Each row was made from one small tree. The marks that hang from a mark follow it in brackets, in alphabetical order. Every link used is in the known rows. Write each row's tree.
Known rows:
gonu(demiza(poma zume)): [-31.5 -11.9  -1.7  -5.8 -17.8  14.7  14.9 -17.6 -16.5  12.3 -30.7  21.6
  -2.1 -32.9   7.6 -15.9 -24.2  46.9 -20.3   0.6 -10.8  11.8  34.9  -5.2]
palamu(poma): [ 43.6  -8.1 -32.5  -4.0  -3.1  20.5  12.9  11.4   1.2   5.4   1.0   0.8
 -13.5 -25.7   7.4  -0.9  -4.1   9.6 -11.6 -10.3   8.3  16.5  -9.5 -11.2]
demiza(zume(vefa(togovi))): [-17.7 -11.9  10.4   5.6 -14.0  52.7  -2.7 -47.8  -9.2  -5.7 -27.1  -0.3
  -6.2  13.6  -7.6  -6.6 -34.2  48.1   4.0 -11.6  -8.3  16.4   2.8 -47.6]
demiza(metodiv zume(vefa(poma tebas))): [-23.5 -48.0 -33.2 -16.4 -31.4  42.8  -4.1 -52.2  11.7 -14.9 -46.8   0.7
  20.7  47.2  24.5 -28.9 -36.9  24.1   5.6   6.0  -4.6  35.3  46.1 -62.7]
togovi(vefa(demiza(zume) poma tebas)): [  5.0 -65.2 -23.6 -24.8 -46.1  48.6  10.8   1.2  15.5 -11.6  -8.8 -20.7
  48.4  47.1  41.4 -22.3   3.2   0.0  29.3 -12.6  16.5   5.4  29.5 -56.0]
demiza(metodiv poma zume(vefa(togovi))): [-15.4 -31.5 -22.1  11.0 -36.1  39.7   6.0 -72.2   8.1   1.1 -16.4  10.2
  17.0  -5.8  21.5 -26.3 -45.0  55.8 -15.9   1.6 -49.3  23.3  37.4 -47.8]
metodiv(demiza(zume)): [-13.1 -14.5  -7.3   7.8 -21.3  32.8  -4.2  24.1  -8.8   5.9 -14.4  15.3
   9.5  13.5   1.6 -12.7 -16.1   2.8  -8.8  -0.3  -5.5  -5.2   6.7 -16.0]
demiza(metodiv poma zume(vefa(tebas))): [-10.7 -52.6 -28.2   9.0 -34.1   8.9   7.8 -69.0   3.4  -7.1 -29.4  19.4
  22.0   8.4  31.3 -35.2 -41.1  54.2 -15.4  11.3 -68.2  25.0  55.2 -51.5]
togovi(vefa(demiza(metodiv) poma tebas)): [  8.2 -61.7 -76.3 -30.8 -41.9  32.5  -1.5  -2.4  28.2 -16.9   6.1 -14.7
  70.1  37.4  48.0 -18.0  -9.7  -6.5  23.4   3.1  -5.0  14.3  26.0 -46.4]
vefa(demiza(zume) poma tebas togovi): [ -0.2 -27.8 -23.8 -27.3 -48.8  73.7   1.5  -9.4  27.7 -29.1 -21.5 -24.1
  45.5  46.2  25.1 -38.9   8.4  16.5  32.8 -20.5  11.4   5.3  12.9 -59.8]
demiza(poma zume): [  8.9 -30.6   1.7   6.3 -32.4  12.4  26.3 -17.9  -1.1  12.0  -7.1  20.4
  -4.3 -13.4  19.9 -18.7 -21.9  38.9 -17.0   6.7 -17.6  15.3  37.7 -10.9]
metodiv(demiza): [ -1.4  -5.7 -34.5   3.2  -6.7  15.8  -9.6  26.7  -7.4  -5.6   8.1  24.5
  13.7   4.6  -5.0  -1.9 -23.1   0.4  -3.2  -0.6 -12.6 -10.4 -13.9   0.4]
demiza(poma zume(vefa)): [ -0.2 -37.8  11.5  18.5 -14.0  14.3  13.4 -56.7 -15.6   1.1 -17.5  26.9
 -13.2  -7.6   9.8 -15.3 -42.2  37.3 -17.3  -4.6 -30.0  17.4  36.0 -30.8]
vefa(poma): [  9.9 -17.5 -28.4 -22.7 -17.2  30.3   8.0   3.9   8.5  -5.7   4.3   6.5
   0.0  17.5   7.1  -2.2 -23.7   3.5   5.5   2.5  38.5  17.5   9.0  -6.2]
gonu(demiza(metodiv poma zume(vefa))): [-48.4 -26.0 -22.5   4.5 -11.1  12.5  -7.0 -64.3 -20.5   8.6 -46.5  30.1
   6.5 -25.2  10.5 -17.0 -50.9  42.9 -31.4   3.9 -34.5  25.5  49.4 -29.7]
zume(demiza(metodiv poma) vefa): [ 22.4 -41.5 -43.5  32.1  14.1  -4.0 -21.3 -24.1   5.9  -7.8  27.2  38.4
  -5.7 -20.4   8.9 -14.6 -58.5  44.7 -24.2  -4.4 -62.9  25.4  31.0 -26.3]
togovi(vefa(poma)): [ 13.0 -38.7 -31.1 -23.8 -22.8  37.7  17.1   8.1  10.4   2.5  22.4  -4.7
  18.9  18.7  23.9   8.9 -27.1  11.1  17.8  -2.6  35.6  13.4  11.0 -15.8]
demiza(metodiv poma zume): [ -4.9 -39.3 -30.4   7.0 -39.5   9.3  21.8 -24.9   7.9  17.3 -14.5  20.5
  13.0 -16.7  32.5 -26.2 -28.2  32.7 -27.4  26.4 -32.8  29.7  51.8 -16.0]
zume(vefa(demiza(poma) tebas togovi)): [ 14.3 -33.2 -36.3   7.4 -19.9  26.2  -5.3 -62.5   7.0 -38.7   6.9   7.5
  41.4   6.2  13.2 -25.5 -20.3  42.5  15.4 -33.4 -73.8  -9.3   0.7 -48.1]
togovi(vefa): [  7.0 -29.2 -22.8  -7.1 -13.2  14.9  16.4   6.9  -4.0  11.4  19.2   3.9
  12.4  -2.3  14.5  15.5 -23.8  32.6   7.4   7.2   3.5  11.4   0.7 -11.5]
metodiv(demiza(poma zume)): [  1.1 -27.1 -11.7  13.7 -33.2  21.2  10.3   6.5  -2.7   4.2   2.9  23.7
  15.9  -3.7  17.0 -26.2 -20.5  15.6 -18.0  -5.8 -34.4 -12.9  27.4 -13.6]

Write each row's tree:
[  3.3 -20.1 -50.6  10.3   8.4  35.2 -36.5 -19.2  19.6 -29.1  12.3   6.1
  20.4  18.0   1.2 -16.8 -44.8  78.5   7.7  -9.7 -64.8  15.4  -1.4 -58.5]	zume(demiza(metodiv) vefa(tebas togovi))
[-28.9  -7.7 -57.4 -11.4 -11.7  -5.7   2.3 -21.2  -3.0  10.3 -13.9  28.7
  20.7 -42.6  15.1  -7.5 -37.5  43.6 -25.6  16.7 -32.2  16.5  31.5  11.1]	gonu(demiza(metodiv poma))
[-11.6 -32.5 -37.0   5.4 -26.0  17.9  -4.2  -6.8   4.4  10.5 -35.1   9.1
  22.2   1.7  16.8 -19.7  -6.0 -16.2 -12.1  18.0  -7.7  29.9  30.5 -30.7]	vefa(demiza(metodiv zume))
[  2.0 -46.9 -37.3  13.5 -38.8   8.0   8.0 -20.3  11.3   8.4 -15.1  18.6
  27.7 -13.4  31.9 -34.5 -13.6  -4.7 -23.8  14.8 -38.7  23.2  49.5 -23.4]	vefa(demiza(metodiv poma zume))
[  0.3 -46.1 -61.4  -4.5 -21.1   9.9  -3.4   3.0   6.8   9.2   9.6   1.8
  46.8  -1.0  26.1   1.4 -15.8 -11.7   3.7  13.5 -16.3  18.4  13.9 -23.5]	togovi(vefa(demiza(metodiv)))
[ 26.5 -60.4 -44.8  -3.2 -32.9   2.2  16.9 -10.2   8.4 -12.9  28.6   4.9
  53.4  -4.3  41.6 -13.8  -6.3  28.3  14.4 -10.8 -55.3  -8.9  20.4 -27.6]	togovi(vefa(demiza(poma) tebas))
[  4.9  -9.2 -39.9 -36.9 -34.5  57.2   7.6  -4.9  30.0 -30.0   4.0 -14.0
  32.8  36.4  16.9 -17.8 -13.9  51.7  31.2 -11.0   7.8   4.1  -3.7 -32.6]	vefa(poma tebas togovi)
[-13.7 -56.5 -37.6  -2.0 -34.9  24.0   2.7  -1.7   4.7  18.9 -13.8  -5.3
  42.2   8.2  34.6  -9.7  -8.2 -10.6  -3.5  15.4  -9.8  24.8  33.8 -41.6]	togovi(vefa(demiza(metodiv zume)))
[ -4.1 -47.4 -65.8 -14.2 -15.4  25.5 -21.5 -43.2  14.0 -31.5 -22.7   5.6
  43.0  44.5  18.9 -26.4 -26.5 -14.7  12.7  -7.6 -18.1  22.7  23.6 -52.6]	zume(vefa(demiza(metodiv) poma tebas))
[  3.0 -36.3 -12.2 -13.5 -28.8  46.0   3.9   5.4   8.3  -3.9 -23.5  -2.5
  11.1  29.4  14.9 -20.7  -1.7 -32.0   7.7  -9.5  39.0  17.1  25.6 -32.0]	vefa(demiza(zume) poma)
[-40.2  -6.0   2.7   1.9 -13.7  45.9  -0.8 -63.5 -19.7  -5.8 -33.4  15.2
   2.8 -20.4  -1.4 -15.7 -39.7  71.2  -9.5 -25.9 -27.9   2.5  19.9 -35.1]	gonu(demiza(poma zume(vefa(togovi))))
[ 22.1 -48.5 -50.6  24.3   5.4  -5.7 -19.9 -29.4  10.6 -20.9  23.6  30.2
  12.2  -3.2  18.3 -25.4 -53.7  69.7 -16.4  -4.2 -86.7  18.6  32.9 -39.6]	zume(demiza(metodiv poma) vefa(tebas))
[ 14.0 -63.7 -10.8   8.7 -39.3  19.8  23.2 -11.2   2.6  10.8  11.6   5.3
  26.9  -8.5  37.2 -15.1  -7.7   9.1  -3.1  -8.8 -23.4   3.3  36.9 -32.7]	togovi(vefa(demiza(poma zume)))
[-44.4 -14.6   3.5 -18.8  -3.2  52.1 -11.8 -38.9 -21.8  -5.5 -51.9  11.4
 -12.9  14.8  -8.6  -5.1 -39.8  14.7  -1.9 -18.3  42.4  21.6  25.1 -36.2]	gonu(demiza(zume(vefa(poma))))
[  1.0 -53.8 -45.1   1.7 -45.4   4.7   9.2 -23.3  16.5  -6.5 -22.9  10.3
  49.0   3.1  41.6 -45.2  -4.7  18.3 -10.4  13.6 -60.4  17.9  54.8 -40.8]	vefa(demiza(metodiv poma zume) tebas)
[-31.5 -24.3 -28.5  -3.3 -29.9  45.5  -7.9 -59.8   6.8 -15.3 -39.5  -7.0
  30.5  27.1  13.5 -25.7 -32.2  69.3   6.4   4.5 -44.3  24.3  20.5 -68.2]	demiza(metodiv zume(vefa(tebas togovi)))
[  8.6 -29.3 -36.4  24.3  27.1   8.4 -35.7  -6.9  -1.2  -5.0  11.4  28.5
 -14.3  -1.9  -8.8  -1.4 -52.5  33.4 -16.6   2.0 -33.9  32.0  10.6 -29.9]	zume(demiza(metodiv) vefa)
[ 15.9 -65.6 -73.0  -6.0 -41.8  -0.7  11.6 -18.6  20.6  -8.5  20.5   6.6
  73.0  -4.8  53.0 -23.2 -13.3  24.7   4.3   7.9 -68.3   4.1  37.1 -32.5]	togovi(vefa(demiza(metodiv poma) tebas))
[ -6.5 -33.1  -3.5   4.5 -35.6  40.3  13.5 -70.7   4.0 -20.7 -14.2   3.1
  17.9  12.5  18.9 -31.9 -32.2  83.8   5.7 -18.7 -61.1   2.6  23.5 -58.7]	demiza(poma zume(vefa(tebas togovi)))
[-25.9 -29.0 -28.6 -15.5 -33.4  73.4  -5.9 -55.1  15.6  -8.4 -30.6  -8.9
  16.5  35.1  14.2 -21.2 -41.8  20.2   4.0  -4.7  12.9  32.0  28.3 -58.8]	demiza(metodiv zume(vefa(poma togovi)))
[ -6.2 -47.6 -50.5 -25.1 -46.3  39.6  -1.0  -9.3  24.4 -14.3 -37.3  -9.6
  48.0  41.3  36.6 -41.8  -2.7 -11.3  10.6   6.7   2.6  26.9  43.8 -52.1]	vefa(demiza(metodiv zume) poma tebas)
[ 10.5 -28.3 -75.2  -6.4 -43.2  19.2   1.6 -29.1  29.1 -24.7   8.1  -0.3
  68.0  -5.4  36.7 -38.0  -8.3  40.3   9.5  -0.3 -74.8   1.3  18.5 -34.8]	vefa(demiza(metodiv poma) tebas togovi)
[ -7.1 -63.1 -43.5 -20.2 -48.1  49.4   5.8  -1.5  21.1   6.5 -11.4 -15.8
  44.9  30.0  43.7 -15.7  -9.0 -28.9   5.5   3.8  23.7  25.4  44.8 -47.7]	togovi(vefa(demiza(metodiv zume) poma))
[  2.6 -31.2 -57.5  12.6 -22.3  25.2 -12.3 -63.6   9.1 -19.2   8.6  16.2
  38.5 -11.5  18.4 -23.7 -34.8  16.5  -7.2 -13.3 -63.7   8.6  13.8 -38.9]	zume(vefa(demiza(metodiv poma) togovi))
[ 22.5 -36.1 -22.8  -1.6  17.0  34.2 -26.5  -4.2  12.6 -35.3  15.9  12.9
  -3.0  39.3  -2.1 -13.7 -42.5  41.9  15.5 -26.8 -10.1  14.8  11.2 -47.7]	zume(demiza vefa(poma tebas))
[ 19.6 -22.1 -29.3  -5.7   5.0  61.4 -27.9 -13.8  23.4 -45.0  21.2  -3.1
  10.9  41.1  -0.9 -19.2 -39.4  65.7  27.5 -37.0 -17.6   5.9  -6.3 -60.5]	zume(demiza vefa(poma tebas togovi))
[ -2.2 -32.7 -42.8   3.4 -52.0  36.5   8.4 -29.2  22.4  -1.1  -8.7  -0.6
  43.7 -11.1  34.9 -41.5  -9.1  16.1 -10.0   2.8 -44.7  14.8  35.5 -37.9]	vefa(demiza(metodiv poma zume) togovi)
[ 31.0 -31.6 -50.4  20.3  -2.0  -5.0  -8.2  15.7  16.8  -0.3  38.5  30.8
   3.0 -28.9  20.0 -19.1 -40.4  46.3 -25.3  11.6 -51.8  22.9  33.4  -5.6]	zume(demiza(metodiv poma))
[ 12.8 -38.3 -42.5   6.9  16.2  30.2 -34.1  -5.7  13.3 -17.4  16.7  20.7
  -8.8  21.4   2.0 -11.0 -53.3  12.3  -5.5  -5.8   1.5  33.8  21.6 -37.8]	zume(demiza(metodiv) vefa(poma))
[-42.0 -18.5 -32.1  -5.4 -25.4  10.3   8.8 -24.3  -5.9  18.9 -36.9  23.4
  15.7 -35.3  19.8 -22.3 -30.0  44.8 -31.5  18.8 -23.0  23.6  52.8  -9.9]	gonu(demiza(metodiv poma zume))
[ 13.7 -19.1 -50.0 -29.4 -33.1  55.9  -3.9  -4.5  30.8 -36.8   2.8 -16.0
  49.7  38.7  18.8 -25.6   3.0  13.7  38.1 -23.0   1.3  -0.7  -6.8 -40.7]	vefa(demiza poma tebas togovi)
[-56.5  -4.7 -27.9 -17.7 -13.1  20.2  -5.2  -7.9 -13.7  19.7 -55.0  12.9
   8.7 -17.2   4.0  -8.1 -24.1  34.0 -19.2  22.8   5.4  32.3  32.4 -14.1]	gonu(demiza(metodiv zume))
[  6.1 -52.1 -63.1  11.6 -18.1  -7.8  -8.4 -60.6   4.2 -23.8  -7.3  24.6
  43.4   3.6  24.8 -29.2 -29.6  15.4  -5.8  -2.2 -79.9  12.3  30.7 -39.8]	zume(vefa(demiza(metodiv poma) tebas))
[-18.3 -39.8 -12.6  -8.5 -24.9  57.6 -13.2 -23.2  -0.4 -27.8 -26.9   7.2
  23.6  62.0   9.5 -27.5 -28.8   7.0  14.3 -24.1  -4.6  -5.4  19.9 -57.8]	metodiv(demiza(zume(vefa(poma tebas))))
[ 33.2 -41.4 -21.0  22.5  15.1  -1.6 -14.1 -23.6  -1.0 -25.4  29.7  29.6
  -3.4  -0.7   3.4 -18.0 -45.3  73.7  -4.0 -21.9 -73.3   5.2  17.2 -35.4]	zume(demiza(poma) vefa(tebas))
